Each row was made from one small tree. Brackets hold a mark, then the marks that hang from it, in the order of their numbers. Every link used is in the known rows. Write each row's tree.
Known rows:
{z102 {z851 z5 {z282 {z420 z283}}}}: [-0.05  0.87 -1.52  4.38 -1.87  2.55  2.89  6.14 -0.07  4.45  2.55 -0.69
  2.16 -1.64  0.42  0.38 -3.28 -1.97]
{z5 {z851 z282}}: [ 1.21 -0.17 -1.41  3.35 -0.29  0.96 -1.14  3.50 -0.14  1.50  2.56  0.38
  2.63 -1.74  1.66  1.80 -2.26 -0.04]
{z282 z851}: [ 2.97 -1.15 -1.55  0.36 -0.26  0.81  0.80  1.16  0.32  0.99  1.52  0.48
  2.50 -0.42  1.37  3.13 -0.30 -2.10]
{z420 z283}: [ 0.62  0.52 -2.82  0.63  1.36  0.75 -0.14  1.56 -2.23  2.53  2.25  0.12
  3.83 -2.33 -0.26  1.51 -0.70 -1.66]
{z851 z282}: [-0.45 -0.45 -1.74  0.39 -0.86  1.19 -1.81  3.12  0.00  1.30  2.42 -0.78
  3.37 -1.21  0.85  1.64 -2.03  0.45]
{z764 {z760 {z282 {z420 z283} z851}}}: [ 3.51 -2.10 -1.83  3.39 -0.28  2.49  5.25  1.96 -2.24  2.64  1.71  0.04
  3.22  0.69 -1.23 -0.47 -2.20 -4.95]
{z283 z420}: [ 2.57 -1.41 -1.06  0.94 -1.45 -0.17 -0.39  0.77  0.30  0.83  2.17  1.40
  3.10 -1.70 -0.27  3.64  0.30 -0.99]
{z282 {z420 z283} z851}: [ 4.69 -0.41 -2.61  2.72 -0.23  1.66  4.41  2.16 -1.20  3.43  2.29 -0.09
  3.35 -0.41  1.42  2.21 -0.56 -4.81]
{z5 {z851 {z282 z420 z760}}}: [ 4.60 -0.07 -2.44  4.51 -3.49  0.42  3.17  5.04 -0.31  3.08  2.28 -0.51
  2.89 -1.53  2.79  2.26 -2.82 -2.21]
{z760 {z282 z851} z764}: [ 2.25 -2.09 -0.96  2.92 -0.93  1.81  2.22  1.24 -1.07  2.46 -0.11 -0.13
  4.01 -0.06  0.76  2.36 -0.17 -4.06]
{z851 z5 {z282 {z420 z283}}}: [-0.33 -0.07 -2.63  2.37 -1.54  1.81  1.70  5.84 -0.42  4.82  4.21 -1.48
  3.15 -0.69 -0.50  0.21 -2.18 -2.40]
{z764 z760}: [-0.39 -1.55 -1.95 -0.71  0.08  0.61 -1.15  1.40 -0.84 -0.34  1.83  1.00
  1.37 -1.35 -1.17  0.59 -1.94  0.21]
{z764 {z760 {z282 z420}}}: [ 1.60 -2.30  0.23  1.87 -1.56  1.71  2.01  1.37 -1.60  1.10  0.81 -0.23
  1.36 -0.09 -1.66 -0.37 -2.05 -1.97]
{z851 z5 {z282 z420 z760}}: [ 1.42 -0.77 -2.50  1.11 -4.72  0.43  2.54  6.50  0.93  3.81  3.11 -1.54
  2.61 -0.53  0.70  1.67 -2.33 -1.70]
{z764 {z760 {z282 z420 z851}}}: [ 3.76 -3.20 -0.25  2.49 -1.69  2.08  4.13  1.51 -0.52  1.16  0.87  0.12
  1.72  1.23 -0.60  0.36 -1.90 -3.67]
{z851 {z282 z760}}: [ 0.92 -0.25 -3.30 -0.01 -2.59  0.23  0.04  4.16 -0.31  1.92  2.00 -0.97
  4.29 -1.63  1.46  2.39 -2.45 -0.29]
{z102 {z851 {z282 {z420 z283} z760}}}: [ 2.87  1.51 -3.39  4.51 -2.87  1.89  4.90  5.38 -1.70  3.96  1.24 -1.01
  4.32 -2.57  2.33  1.69 -3.97 -2.55]
{z5 z851}: [ 2.47 -0.08 -0.79  2.63  0.34  0.01 -0.70  1.48 -0.80  1.28  1.63  1.31
  1.59 -2.29  1.09  2.36 -0.63 -0.88]
{z760 z282}: [ 0.83 -0.98  0.48  0.83 -0.28  0.78 -0.77  0.65 -1.56  1.39  0.45 -0.60
  3.08 -1.20 -0.70  1.41 -0.58 -1.15]

Which tree is each row?
[ 3.99 -1.29 -2.01  5.42 -0.90  2.76  5.87  2.33 -2.68  4.80  0.71 -0.80
  4.86 -0.11  0.56  1.42 -0.66 -6.87]  {z760 {z282 {z420 z283} z851} z764}
[ 3.57 -1.71 -0.93  1.33 -2.40  0.84  3.10  3.42  1.59  2.97  2.61  0.00
  0.69  0.72  0.60  2.46 -0.21 -3.54]  {z282 z420 {z851 z5}}
[ 3.22 -0.79 -2.45  2.18 -0.89  1.23  4.38  3.98  0.06  4.57  3.32  0.04
  2.27  0.12 -0.01  1.56 -0.44 -4.76]  {z282 {z420 z283} {z851 z5}}
[ 3.80 -0.37 -3.37  6.20 -4.13  1.01  4.02  5.51 -1.06  3.95  1.66 -0.44
  3.75 -1.77  3.13  2.44 -2.69 -3.49]  {z5 {z851 {z282 z420 {z760 z764}}}}
[ 2.82 -1.37 -3.03 -0.43 -2.61 -0.41  2.52  4.13  1.39  2.75  2.23  0.55
  2.33 -0.19  0.66  3.16 -0.61 -2.63]  {z282 z760 {z851 z5}}
[ 5.64 -1.31 -3.53  3.17 -3.95  0.84  6.14  3.35 -0.51  3.41  0.59 -0.22
  3.53 -0.50  2.78  3.79 -0.72 -5.51]  {z282 z420 {z760 z764} z851}
[-1.75  0.26 -0.46  1.97 -1.87  1.71 -0.70  5.11  1.48  1.84  1.75  0.03
  1.29 -1.66  0.45  1.43 -2.94  0.93]  {z102 {z851 z5 z282}}
[ 0.09 -0.38 -4.34  1.79 -3.08  0.84  0.88  4.80 -1.01  2.71  1.40 -0.99
  5.14 -1.82  1.69  2.42 -2.33 -1.59]  {z851 {z282 {z760 z764}}}
[ 2.91 -0.48 -2.87  1.60 -3.94  0.66  2.55  4.76 -0.32  2.82  2.08 -1.64
  3.54 -0.89  2.00  2.29 -2.54 -1.73]  {z851 {z282 z420 z760}}
[ 1.12  0.12 -4.22  1.96 -3.24  0.82  3.71  7.03 -0.73  5.44  3.96 -1.62
  4.03 -1.10  0.09  0.81 -2.63 -2.95]  {z851 z5 {z282 {z420 z283} z760}}
[ 1.51  0.20 -1.55  3.08 -4.94  1.09  3.70  6.66  1.23  3.61  1.54 -0.86
  1.56 -1.35  1.71  1.90 -3.57 -1.21]  {z102 {z851 z5 {z282 z420 z760}}}
[ 1.83 -0.15 -3.97  4.60 -2.65  0.57  1.56  5.13 -0.93  3.00  1.56  0.22
  4.41 -2.29  2.67  2.61 -2.64 -2.06]  {z5 {z851 {z282 {z760 z764}}}}
[ 4.84 -1.49 -2.48  0.95 -3.87  0.04  5.09  4.57  1.34  3.63  2.34 -0.09
  1.63  0.36  1.17  3.10 -0.62 -4.17]  {z282 z420 z760 {z851 z5}}
[ 0.73 -1.03 -3.49  2.75 -5.31  0.89  3.35  7.14  0.40  4.71  2.48 -1.44
  3.36 -0.76  1.03  1.79 -2.18 -3.01]  {z851 z5 {z282 z420 {z760 z764}}}
[ 1.25 -1.41 -1.50  2.76 -0.15  1.94  3.08  1.94 -3.29  2.54  1.77 -0.27
  3.06 -0.67 -2.29 -1.29 -2.41 -3.40]  {z764 {z760 {z282 {z420 z283}}}}
[ 1.86  0.30 -5.47  4.14 -3.12  1.64  4.70  5.82 -2.57  5.21  2.24 -1.67
  5.95 -1.83  1.76  1.53 -2.67 -4.38]  {z851 {z282 {z420 z283} {z760 z764}}}
[ 0.27 -3.31 -0.59  0.47 -0.88  1.29  1.50  2.82  0.68  1.27  2.06  1.02
  1.13  1.08 -2.39 -0.07 -1.72 -2.14]  {z764 {z760 {z282 {z851 z5}}}}
[ 4.25  0.76 -4.15  5.48 -2.09  0.85  4.28  5.57 -1.89  4.71  3.04 -0.52
  4.47 -2.01  2.17  1.56 -3.12 -3.55]  {z5 {z851 {z282 {z420 z283} z760}}}
[ 2.63  0.40 -4.52  2.52 -2.61  1.19  3.70  5.24 -1.84  4.32  2.79 -1.79
  5.18 -1.64  1.41  1.41 -2.79 -2.98]  {z851 {z282 {z420 z283} z760}}
